In the rows, 128 means zero.
Known rows, with every step that occurs
G -> C: [146 136 124 105 139 117 110 126 149 137 128 141 109 165 135  99 162  91
 104 129 177  92 125 108  86 163]
Z -> S -> J -> C -> L: [122 161 114  95  87 128 117 198 140 199 114 189 123 108  84 154 121 151
 132 120 110 177 123 142 182 105]
G -> C -> J -> U -> W -> T -> Y: [103 162 113 126  76 143 144 123 148 153 134 101 144 139  94  85 141 128
  95  77 124 124 145 128 134 129]
W -> T: [143 111 115 139 176  59 138 190 119  79 147 214 119 111 153 140 130 129
 127 203 144 165 103 145  46 176]
S -> J -> U -> G -> C: [140 175  85  95  83 150 122 119 122 159 121 150 158  97  93 105 178 117
 142 137 127 139 138 132 182 151]
G -> C -> J -> U: [117 180 116  76  76 146 133  93 153 185 140  94 142 190  92  85 151 116
  90 113 151 105 138 116 157 140]
T -> W: [162  90 136 153 182 132 124 148 143  61 123 182  90 137 209 172 169  87
 129 129 156 168 145 101  96  69]
J -> C -> L: [ 61 140 146 128 114 140 125 113 105 198 117 125 118 191  94 178 104 127
 126 159 159 130 136 140 174 105]
T -> W -> U -> J: [189  98 110 203 138 174 129 129 152  66 114 133 112 129 172 132 165 113
 133  92  91 181 141  94 102  83]
Y -> T -> W -> U: [164  52 113 152 206 115 123 161 125  51 151 131 143 135 177 128 155  94
  79 147 163 115 129 136  53  91]
Y -> T -> W: [145  52 130 129 222  71 125 164 124  45 141 156 109 136 187 145 143 103
  82 163 190  96 125 136  70  90]
L -> C -> J -> U -> G: [100 181 141 106  84 156 162 103 120 188 101  75 149 110 143 126  81 150
 187  95 119 121 115 132 173 135]
Y -> T: [141  73 138  88 220  35 124 140 113  81 148 141 100 148 145 130 114 118
  86 217 194  75 105 158  81 152]
L -> C -> J: [126 157 132 115 131 138 170 126 152 160  88  91 113 139 150 130  88 139
 175 110 136 149 100 134 143 129]
S -> J -> U: [168 156  74  82 110 142 136 123 137 122 152 167 126 132  99 132 174 111
 127 174 138 184 130 142 181 128]
S -> Z: [123  92 105  79 180  86 131 115 110 113 156 153 115 111 154 130 163  86
 132 161 173 200 111 116 118 182]
J -> U -> G -> C: [109 167 147  86  81 140 102  88  92 170 150 125 156 116 131 110 143 115
 131 133 146  67 147 109 141 163]
J -> U: [144 141 135  71 113 130 119  93 111 121 190 148 117 161 139 143 137 110
 111 181 161 121 139 121 139 135]
Y -> T -> W -> U -> J -> C -> L: [112  71 110 184 154 129 133 148 118 101 123  91 146 150 119 132 126 138
  83 112 136 103 130 138 114  79]
Z -> S -> J -> C: [159 153 119  85  87 117 101 195 144 160 130 198 114  91 112 147 126 135
 133 125 115 163 125 151 152 122]
W -> U -> Y -> T: [141  97 134 141 163 131 111 100 125 110 142  89 145 154 107 124  96 121
 111 169 123  94 110 184  94 169]
L -> C -> J -> U: [120 172 125  98  88 161 167 110 139 169 125  80 134 146 137 125  91 141
 162  99 135 135 113 132 162 122]
Y -> T -> W -> U -> J -> C: [147  65 114 174 154 118 116 144 123  62 140 104 136 134 146 124 130 124
  84 118 137  91 135 146  86  95]
G -> C -> J -> U -> W -> T: [ 87 166 117  99  79 132 136 122 159 162 149 116 151 157  85  73 141 146
 101 104 124  94 135 102 141 153]
W -> U -> J -> C -> G: [143 149 126 167  93 158 120  90 122 159 105  72 132 139  76 120 116 143
 145 108  76 147 120 125 140 149]
Y -> T -> W -> U -> G: [146  60 128 161 201 111 118 156 103  70 127 127 159 100 182 128 148 104
 102 143 148 101 131 134  65 102]

Rows
[106 153 157 139 105  85 123  88 119 161  80  96  74 138  74 148  87 170
 157 115 107 111 113 131 178 150] => U -> J -> C -> G
[186 128 114 162 124 141 131  96 142 113 121 103 104 139 113 103 130 138
 139 149  81 159 116 116 119 160] => W -> U -> J
[ 90 160 124 118  92 150 172 139 146 147 134 100 146 114 131 113  79 170
 173  88 108 123 111 117 150 138] => L -> C -> J -> U -> W -> T
[100 123 141  99 121 116 124 124 121  88 200 174 125 116 128 128 120 153
 129 166 121  98 137  93 127 153] => J -> U -> W -> T
[134 160 130 148 106 174 120  99 120 193  90  84 183 116 117  83 150 111
 146 121  90 135 135 116 120 160] => W -> U -> G -> C -> J
[ 88 147 165 107 132 117 107 110 101 181 109 117 121 149 101 176 111 115
 141 132 157 123 127 139 141 122] => J -> C -> G
[154 130 143 153 147 154 113 104  97 147 110 122 158  98 151 121 140 107
 164 168  98 148 130 118 102 159] => W -> U -> G
[100 149 134 115 101 125 162 104 130 130 141 114 121 129 106 130 107 155
 123 139  99 169 145 142 180 106] => C -> J -> U -> W -> T -> Y
[109  73 161 138 193  79 112 121 133  70 121 127  97 148 144 165  85 129
 113 148 161  63 117 190 112 129] => U -> Y -> T -> W
[157 169 125  69  83 116 108 178 123 170 134 201 137  54 117 130 134 149
 147 131  96 158 125 127 170 137] => Z -> S -> J -> U -> G
[119 149 144 120 166 128 154 146 121 167  76 101 120 109 143 152 101 124
 191  79 153 137  83 107 104 138] => L -> C -> G
[120  87 145 172 183  87 140 161 128  55 127 180  81  76 157 146 114 138
 148 142 114 152 130 125  87 132] => U -> W -> T -> Y
[126 142 116 180  83 174 131  91 124 168 111  78 130 166  71 123 113 151
 135 125  79 151 127 125 163 134] => W -> U -> J -> C -> L
[142  70 119 162 180 124 111 160 114  85 127 114 172 105 168 101 164  96
  89 110 155  77 134 126  52 111] => Y -> T -> W -> U -> G -> C
[101  93 150 139 189  73 131 158 142  67 146 199  91  97 145 132 113 159
 155 179 111 112 118  89  94 165] => U -> W -> T
[159  97 129 192 150 193 113 122 150  79 123 134 132 142 173 160 146  92
 134  95 110 165 143 133  97  84] => T -> W -> U -> Y
[ 96 170 160 116 122 103 124  99 118 200  62 109 137 109 126 101 131 131
 157 133 122  95 132 121 153 166] => U -> G -> C -> J
[150 116 122 205 116 187 123 125 135 109  96 105 136 125 139 146 155 117
 141  54  88 172 144  98 121  72] => T -> W -> U -> J -> C -> G
[ 89 147 118 120 135 135 137 132 142 198 102 123 123 192  91 112 157 114
 104 121 172 113 119  92 133 138] => G -> C -> L
[ 94 146 122 104  86 142 126 102 156 157 134  76 156 184  93  93 133 127
  74  77 151  62 140 150 151 121] => G -> C -> J -> U -> Y -> T -> W
[ 91 157 155  70 109 131 147  66 146 157 149 104 108 167 100 126 108 160
 131 163 106 127 145 105 218 114] => C -> J -> U -> W
[160 144 104 107  87 121 126 215 138 118 155 212 124  40 113 132 130 152
 129  97  88 190 130 141 137 114] => Z -> S -> J -> U -> W -> T -> Y
[156 167 122  68  76 124 107 165 146 156 150 189 121  93  95 141 113 152
 133 122 100 149 118 158 175 140] => Z -> S -> J -> U -> Y
[127  87 117 156 168 126 127 150 125 111 107  92 179 119 151  95 154 110
  88 106 138  93 136 133  85 101] => Y -> T -> W -> U -> G -> C -> J
[129 139 149 143  93  89 116  86 129 124 107 117  60 149 104 139  88 161
 144 143 113 102 128 144 169 153] => U -> J -> C
[115 118 135 126 117 127 130 125 111  78 186 160 118 100 137 140 121 135
 124 136 122 129 145 122 120 126] => J -> U -> W -> T -> Y
[128  78 121 171 165 116 122 147 115  91 117  87 148 126 122 130 131 128
  93  95 134  99 126 138  93  91] => Y -> T -> W -> U -> J -> C -> G
[167 105 114 207 106 191 116 123 144  81 121 121 123 135 159 141 154 111
 131  76  93 165 155 107 113  76] => T -> W -> U -> J -> C
[105 156 121 145  88 161 179 137 134 136 120  87 137  96 140 126  80 154
 168  61 109 153 119 144 141 112] => L -> C -> J -> U -> W -> T -> Y
[115 155 161  85 106 122 110  81  76 151 152 141 139 106 147 142 125 126
 149 177 135  98 145 121 157 154] => J -> U -> G
